Each row comes from the steps of one walk. Every step used is in the known rows, and no mark comes twice. Write the walk behind each row, first mark first.
In the rows, 128 means zero.
Known rows
f s: [174 144 140 105  97 135 149 122 134 111  75 116 124 147 145 188 160 138
 151 117 171 115 161 145 135 152  79 134 107 133 133 124 109 116  70 148
 116 128 131 130 123 106  69 126 116 131 146 171 144 147 109 136 113 141]
r a v p s n: [141 164 180  53 161 148 183 132 120 123  94 171 107 101  80 157 119 172
 126  95 140 123 168  80 104 213 102 136  92 134  78  99 116  81 142 171
 123 177 128 155 200 105 103  82 139  76 143 134 129 134 106 145 101 159]
a v p b y: [125 168 138  86 160 131 160 128 134 107 156 127 111  58  98 195 124 138
 151  92 134 129 148  83 113 207  97 190 170 142 147 151 101 147  89 140
  89 166 143 114 130  87 121  93 143 104 110 143 143 141  91 108  99 156]
b p: [145 166 151 132 101 144 124 127 147 143  82 136 114 127  92 173 156 147
 144 152 150 140 131 103 134 159 101 134 145 160  88 151  96 125 107 145
 111 151  87 144 156 105 121 160 134 103 112 139  82 127 108 136 117 139]
b f s y: [170 136 141  91  66 139 173 128 110 102  99 150 109 133 149 208 148 169
 117 136 211 112 141 119 146 105 105 117 110 122 138 127  97 103  61 157
 108 111 165 155 129 143 116 121 112 157 130 144 123 212  55 153  91 147]
a v p r y: [106 138 142  93 152 159 192 107 129 112 116 121 136  93 169 189 120 157
 142  73 133 166 140  41 127 196  94 168 151 152 154 160 126 163 114 128
  86 153 100 142 156 109  92  74 174  91 112 131 134 139  73 168 138 111]
y b f s n: [159 175 146  94 124 126 167 118 110 101  87 134  66 113 159 153 164 178
  77 151 196 140 148  89 161  70 112 123  95 144 123 118  93  68 100 117
 105 106 155 185  93 128  92  97 141 121 187 158 163 173  86 146  51 169]
y s f b: [128 144 112 134 171  73 150  73 170  64 102 148 138 107 133 124 133 149
 133 165 153 139 141 117 160 119  88 122 159 147 176  93 143 143 113 142
 114 165 105 163 122 152 112 142 138  86 119 106 124 123 131 154  91 139]
f b y s e: [141 122 142 113 215  84 147  67 169  92 144 153 152  53 127 117 137 110
 133 166 131 143 166  89 126 104  82 166 151 182 150 121  84 166  87 159
 106 160 145 136 106 150 127 122 137 112  98 106 125 104 137 112  96 122]
r y b: [148 152 137 136 181 144 135 103 145  88  74 117 126  83 170 140 161  92
  96 144 135 125 159  92 128 134  94  98 137 131 132 154  90 116 138 101
  82 115 109 202  98 130  97  95 148 119 129 151 150 105 140 190 111 109]
b f s p r y: [139 135 157  97 123 127 211 102 123 124  97  86 142 123 168 212 156 157
 104 128 193 120 141  78 140 126  66 153 117 137 167 130 103 130  45 164
  78 115 113 167 135 134  81  84 113 155 132 127 134 155  61 163 102 115]
s f b p: [ 96 158 140 128 126 108 146 104 167 102 103 160 148 120 119 129 149 150
 125 174 139 140 112  96 131  97  82 133 142 157 115 118 106 116 121 157
 115 165 112 155 127 107 114 141 181  66 106  89 106 154 123 154 115 172]
n s: [151 175 173 137  99 132 115 137 142 114  80  94 100 124 120 173 143 145
 151 145 157 123 153 126 169 158  89 113 129 132 127 145 127  95 116 138
 107 134 114 157 139 131 115 110 121 107 152 137 147 119  98 141 101 121]
p v a: [146 127 107 131 136 102 167 155 103 127 109 102 111 141 143 195 133 119
 179 147 107 135 137 139 107 112 109 111  89 171 163 126 132 131 117 143
  90 121 143 159 130  96 112  99 147 151 162 116 136 145 103 104 102 135]
y b p s: [152 182 180 132 119 139 107 140 150  99  56 103  83 105 114 144 162 139
  94 160 153 134 131  96 115 153 110 130 116 156  75 133  90 101 158 133
  94 132 105 189 148 116 110 144 146  78 183 117 120 121 122 138  77 153]
a v p s: [125 152 180  84 138 149 153 131 137  83 128 118 111  93 111 197 103 176
 135  85 158 148 135  71 107 203 104 182 129 126  98 122 135 117 120 159
 102 158 134 137 182 115 106 101 152  66 142 119 129 140 105 128 100 152]
s f b y: [120 133 145 126 184 106 153  96 175  71 138 149 149  97 138 117 146 125
 119 148 129 116 130  88 125  85  80 143 145 153 141 113  99 128 108 152
 130 155 147 153  96 127 121 100 185  83  94  92 137 142 120 136 111 154]
f b: [124 112 140 114 138 119 140 110 155 114 100 105 158 126 147 127 136  99
 144 142 162 114 157  96 129 109  88 147 126 154 118 110 109 101 107 141
 141 129 134 134 128 118 119 150 166 100  91 126 122 150 131 153 125 137]
p b y s f: [157 185 102 150 188  79 138  94 167  61 129 124  99  75 100 152 159 127
 155 159 125 107 147 152 142 162  97 135 185 145 212 120 128 167  96 141
  69 180 108 166 104 138 141  98  98 121 127 131 147  92 101 110  96 144]
p r y b: [132 147 131 154 159 146 161 101 139  97  61  78 128 107 212 141 171 117
 114 130 137 127 152  80 138 140  93 105 148 164 165 144 107 143 143  90
  95 117  87 195 117 133  99  72 168 106 142 128 152 116  84 197 123  84]
v p: [113 140 156 119 138 126 143 114 141 110 102 125 123 102 145 198 132 146
 144 113 126 112 144  76 122 188  90 152 146 123 131 128 100 131 109 142
 108 157 127 138 127 100 127 125 135  93 116 158 100 148 140 125  80 158]
v p r: [ 98 135 151 131 126 130 167 116 132 116  89  95 127 123 175 201 140 166
 160 101 114 112 139  58 129 192  86 156 150 147 172 130 118 147 108 127
 115 160 103 132 137 102 128 102 147  83 117 135 106 154  84 130  95 141]
s e: [149 165 146 120 161 107 148  92 147  98 129 141 128 115 155 154 150 146
 147 138 145 126 130 101 127 113  91 120 114 169 123 130 112 146  83 147
  75 148 115 161 114 130 146  74 143 124  99 136 115 132 129 128  99 132]
f b y s p: [123 116 139 101 218  78 157  72 160 103 134 117 172  61 108 122 123  95
 136 156 152 115 185  62 152 138  76 176 144 165 164 125  86 157  77 156
 123 154 136 135 120 123 112 147 133 110  94 110 121 102 129 124  90 130]
a v: [159 158 126 102 130 136 154 117 132 118 128 124 110 116 119 145 117 155
 141  91 185 159 146  96 140 159 123 154 132 156 111 143 143 125  96 122
 126 144 113 137 155 114 111 119 155 101  95 136 139 138  95 149 120 118]
n s y b p r: [128 202 168 132  60 148 136 145 121 107  43 117  84 112 153 164 169 165
 140 161 138 116 150  73 197 154  93  67 134 160 154 170  83 119 154 101
  94 141 116 195 140 122 115 100 156  86 188 100 134 154  25 183  81 139]
l r y b f: [137 154 144 107 155 175 124  90 151 144  82  93 109 100 150 115 172 140
  54 145 165 138 127  90 126 132  91 119 133 118 116 157  94 110 135 116
  80 136 105 223 105 145 116 117 128 143 141 156 159 159 132 184  95  98]
r a v: [181 156 141  74 131 133 170 130 126 149  90 151 121 130  95 126 146 137
 139  94 174 124 160 135 111 181 113 110 115 145  98 130 116 112 107 135
 149 155 111 145 170 116  96 121 128 124  92 153 141 127 107 165 119 119]
r a v p b f: [153 168 155  61 127 127 184 145 119 148 118 149 109  97  75 188 141 154
 130  99 168 117 131 133  88 195 112 144 142 121 129 119  95 101  91 162
 109 166 131 139 159 101 117 120 105 132 112 163 138 167  97 146  85 152]
p r y b f: [128 141 142 145 153 146 173 111 132 101  79  79 110 101 198 153 166 138
  90 136 163 137 125  79 126 109 103 118 150 161 159 146 100 129 131 101
  89 105  98 205 118 148 114  83 157 121 138 125 146 135  65 188 112  84]
f s p: [157 153 156  82 122 107 173 101 128 120  94 104 151 139 140 195 150 136
 146 123 176  94 171  96 150 159  61 144  92 131 136 124 104 123  34 158
 100 147 123 134 131  87  70 119 113 135 138 151 135 138 117 134  84 161]
s y b p r a: [149 179 146 109  89 141 162 125 112 125  31 160 104 118 151 124 181 144
 138 151 139  83 161  82 141 165 105  57 121 167 135 144  62 121 155  97
 127 153 110 202 151 103 122 121 155 110 141 121 110 170  53 194  83 145]
a v p: [124 154 149  81 134 142 169 119 132 116 130 139 121  92 122 194 111 167
 142  80 154 154 146  62 133 187 111 176 144 134 118 136 121 134  99 131
 112 161 127 118 149  98 109 120 155  87 106 139 128 156 108 135  99 147]
p v: [157 130 114 122 130 118 151 142 125 103 103 125 116 135 126 187 145 129
 159 133 116 140 140 130 112 129 100 145  98 148 156 156 126 138 108 131
 130 127 129 159 146  89 121 100 130 125 130 121 134 112 124 119 116 149]
n s p: [138 184 180 117 125 106 140 120 140 124 100  82 130 113 115 182 129 141
 143 148 168  95 162  85 195 165  65 117 110 132 149 146 116 109  86 139
  89 149 108 156 140 109 111 104 115 102 139 129 139 109 101 143  73 140]
s p b y: [140 165 137 123 178  93 151 107 147 110 145  82 140  85 100 175 147  99
 155 138 140  64 171  89 145 167  71 155 138 148 181 143  92 144  61 155
  76 166 122 150 122  83 150  92 115 141  98 135 133 100  96 114  85 158]
l r p v: [114 132 159  85 132 183 113  98 151 157 104 115 132 139 111 158 159 147
 143 120 140 150 128 141  81 172  90 159  91 137 158 135 150 140 111 138
 122 168 107 178 152  91  97 130  98 114 158 107 142 116 128 113 116 144]
a v p s y: [125 150 165  76 115 158 162 134 121  72 124 148 111  91 125 203  96 172
 141  88 159 132 150  54 130 206 104 155 126 120 110 129 121 122 128 155
  92 156 153 151 183 109 128  99 154  67 127 112 114 180  80 151 100 160]

Write each row's walk
[120 159 202  83 134 198  95  89 152 105  82 104 110 117 135 120 152 152
 115 132 173 115 141 109 103 192  96 116  96 106 133  98 132 113 159 133
 107 171 124 225 156 132 121 124 122  81 188  92 139 165 103 154  85 150] => l r p s y b
[145 154 185  40 129 170 136 119 137 163  84 124 122 121  80 133 147 173
 116  81 148 119 144 111  94 247  81 158 111 115  82 117 120 108 140 169
 128 198 104 168 192 112 102 124 118 106 142 143 143 163 127 152 100 137] => l r a v p s
[118 132 113 133 205 114 153  64 171  63  97 153 158  75 147 135 133 115
 116 165 133 149 148 116 144 128  77 111 167 133 167 125 130 150 137 144
  79 150  94 180 118 164  93 111 141 105 108 109 125 103 138 192 130 106] => r y s f b
[161 148 135  93 119 134 195 122 117 145  72 105 122 145 137 127 162 156
 156  81 159 121 154 116 120 177 110 120 126 176 144 117 132 133 109 120
 154 162  86 151 178 111 100 100 151 108 102 124 143 135  52 173 135  95] => p r a v
[164 162 141 127 132 115 148 122 129  99  94 101  81 104 157 145 160 159
  78 149 193 126 124  97 133  86 134 127 138 137 118 128  89  90 112 108
 113 104 139 192 100 136 134 138 142 120 143 150 143 160 113 149  53 131] => y b f
[116 136 152 121 118 132 139 118 153 137  87 139 149 127 110 141 143 107
 134 164 158 135 134  88 118 126  83 159 142 171  92 129  86 110 114 153
 132 147 117 129 147 102 118 177 170  88  99 117  84 144 122 141 126 147] => f b p
[137 182 174 144 112 132 114 128 167  87  82 143  94 124  87 175 150 186
 114 165 138 137 101 118 112 153  92 132 133 150  88 116 124 111 145 176
  84 168  93 180 175 125 123 119 149  69 152  87  95 124 112 131 108 158] => b p s f
[147 142  85 112 178  51 177 104 114 123 111 104 128 106 114 189 106 144
 174 165 123 129 160 101 163 150  99 119 105 169 202 116 147 169  82 150
  69 152 107 162 155 104 106 120  97 147 156 109 124 101 115 110  58 137] => y s p v a
[ 90 144 172  79 155 126 165 114 152  61 141 140 138  94 128 170 100 180
 114 103 147 156 118  63 108 162  82 186 128 125 114  98 133 112 126 165
 107 167 145 145 160 116 102 100 184  40 134  83 141 161 125 139 105 176] => a v p s f b
[123 124 180 128 183 114 126 112 175  41 124 117 135 100 130 132 136 135
 108 155 136 111 121 107  99 112  77 160 120 139 118  88 110 112 138 179
 110 154 146 170 131 142 124  94 175  69 137  62 139 134 118 128 117 161] => p s f b y
[172 164 105 145 182  93 122 104 155  85 122 110  99  62  92 162 155 105
 166 143 135 109 164 157 140 184  98 147 185 154 191 137 110 159  84 144
  81 166 114 153 123 130 139 113  84 142 130 152 141  79  95 105 102 129] => p b y s
[114 153 191 105 125 137 129 128 131  48  88 127 109  83 167 195 125 155
 123 132 125  86 153  58 128 193  94 112 117 108 129 113  87 111 158 139
  83 148 163 178 144 116 141 101 150  70 172 124 116 182 110 148  53 189] => v p s y b
[138 158 115 122 178 140 121  58 169 115  85 130 128 101 124 122 149 161
  99 144 137 146 139 118 154 178  77 108 161 119 156 148 153 169 129 135
  72 186  64 206 127 162 105 109 111 128 128 134 143 116 137 182 126  94] => l r y s f
[133 177 134 125 151  90 154 104 140 119 118  77 137 114 116 182 142 112
 163 135 160  69 163 102 152 170  67 141 136 138 178 130 119 126  55 151
  72 160 105 157 137  78 140 107 104 133 100 138 127 115 111 141  88 158] => s p b
[ 90 140 215 110 164 155 122  89 192  49 119 133 145 113 135 151 128 144
 132 151 163 127 106 137  69 134  93 155 104 124 140  52 152  94 129 174
 108 159 124 184 159 139  87 125 150  46 156  42 123 123 128 134 111 164] => r p s f b
[174 141 154  95  78 125 169 128 123 113  97 124 102 139 131 206 155 162
 109 131 208 136 129 138 121 108 104 151 118 130 125 119 109  98  55 162
 111 114 143 145 121 136 100 134 109 150 141 154 140 182  90 127  87 132] => b f s
[112 141 170 108 128 131 179 119 123 142  71 109 136 132 153 178 163 155
 155  97 115  91 145  86 108 218  85 119 136 141 157 106  96 136 117 133
 138 174  99 146 144 101 112 107 133  96 120 150 109 148  99 147  89 140] => v p r a
[134 162 159 125 196 140 119  92 167  94 129 125 117  65  91 176 144 102
 169 148 156 122 151 176  92 198 108 153 165 145 200  99 131 159  80 140
  84 171 109 163 128 135 105 136  69 116 145 111 128  67 106  96 100 133] => r p b y s
[149 165 106 134 173  97 148  84 143  96  90 155  88 100 109 140 122 169
 148 154 160 145 177  91 193 151 115 114 140 164 144 118 157 124 114 121
  99 154  98 167 154 141 133 106 113  93 132 145 107  98  93 138 102 128] => y s n
[153 160 124 120 117 131 141 116 124  72  82 131 107 105 177 137 148 131
 130 142 160  81 165  76 166 126 113  71 120 130 145 146  93 119 135  93
 115 128 148 200 106 120 147 112 155 113 123 140 125 176  91 178  78 153] => s y b
[146 176 114 118 165  61 159  85 138 107 124  97 113  94  96 189 130 155
 139 160 195 104 152 117 175 160 101 144 163 136 199 113 141 145  52 157
  60 163  91 170 147 129 148 135  62 142 115 137 117 111  98 127  53 136] => y s p b f
[138 107 152 113 181 127 140 104 161 105 131 120 155  90 131 120 148  82
 132 147 141 109 162  85 121 111  88 173 139 165 127 125  74 130  98 147
 144 130 157 129 106 117 125 137 172 103  86 121 127 137 123 125 121 131] => f b y
[134 184 171 140 162 151 127 110 168  64  69 141 106  77 135 146 158 133
  68 179 123 147 119  97 111 146  88 101 134 134 100 142  87 109 184 142
  51 135  91 227 128 138  87  90 160  83 175 100 133 101 131 186 115 139] => r y b p s f
[159 143 140 106 205  85 179  88 140 136  97 119 137  81 104 134 150 135
 143 134 136  93 185  81 149 198  86 137 141 174 186 120  88 185  78 139
 129 177  94 158 151 125 105 115  86 128 110 119 132  72  81 133  80 106] => b y s p r a
[121 124 156 103 150 163 143 122 151 110 118 141 132 121 119 195 136 126
 163 127 143 146 128 149  70 150 114 153  91 147 166 119 141 129 109 132
 125 142 129 165 150  93  87 122 112 102 154  91 120  90 124 105 117 149] => r p v
[160 161 128 140 161 112 129 119 150 104 133  96 108  91 107 167 167  89
 161 137 132  85 155 140 120 163  95 147 163 149 162 140  94 137  95 145
  89 152 134 144 107 109 151  97 119 134 111 152 146 109  95 116 118 144] => p b y
[116 178 134 132 192  80 137  91 164  64 135 143 109  46 112 202 138 149
 151 144  95 107 141 116 138 198  81 150 191 124 208 118 104 170  96 151
  59 200 120 152 101 122 136  95 104 102 138 138 133 114 123  95  71 184] => v p b y s f
[118 175 151 131 206 121 136  72 180  76 136 146 117  65  98 168 151 130
 161 157 146 122 126 182 105 182 100 140 176 141 215  88 139 164  90 147
  74 185 104 177 113 138  98 105  91  98 149  88 137  73 101  99  96 148] => r p b y s f
[149 157 124 106 191 140 118  49 164 125 101 127 138  89 132 117 153 142
 119 145 131 160 150 111 139 172  75 118 153 143 134 153 136 181 113 148
  49 177  71 196 128 159 118  86  97 146 121 145 132 111 142 167 126  80] => l r y s e
[156 132 163 127 107 143 125 135 137  55  90 127 111 129 143 178 131 140
 153 139 153  88 155 106 128 165 100 106 111 122 122 118 125 107 135 156
  95 135 144 183 179 136 157  98 138 101 129 111 100 161  76 160 110 140] => p s y
[120 172 143 110 208  83 139  89 157  84 150 143 118  36 114 206 142 134
 164 147  98 118 152 106 115 201  82 165 179 147 192 127  87 186  77 163
  42 194 133 135  93 117 147  80  93 122 130 148 125 103 130  81  66 161] => v p b y s e
[109 138 149  88 133 172 126 112 129 172 117 104 121 146 118 167 142 137
 167 132 129 152 116 142  70 163  92 127  81 145 166 112 155 144 120 143
  95 163 111 188 142 104  88 125 121 136 183  94 141 143 118  99 107 132] => l r p v a
[154 137 121  77 123  89 194 130  97 139  98 104 137 152 141 223 133 132
 165 136 136 110 159 122 128 129  62 134  52 154 169 113 115 142  50 167
  74 132 145 139 130  71  54  97 122 166 191 124 156 141 109 110  82 173] => f s p v a
[117 172 178 135 136 136 161 114 137 120  81  63 143 114 153 189 145 138
 141 144 137 100 162  69 183 173  55 113 132 144 181 160 130 136 104 133
  67 144  80 178 156 124 102  58 137 113 140 107 145  95  62 182 114 102] => n s p r y
[137 173 147 137 158 154 128 111 151 112  62 142 120  78 134 147 163 102
  91 165 131 144 143  89 122 153  95 106 144 145  98 175  61 125 154 113
  74 119  91 196 115 124  91 119 154 116 141 147 119 106 132 181 113 118] => r y b p
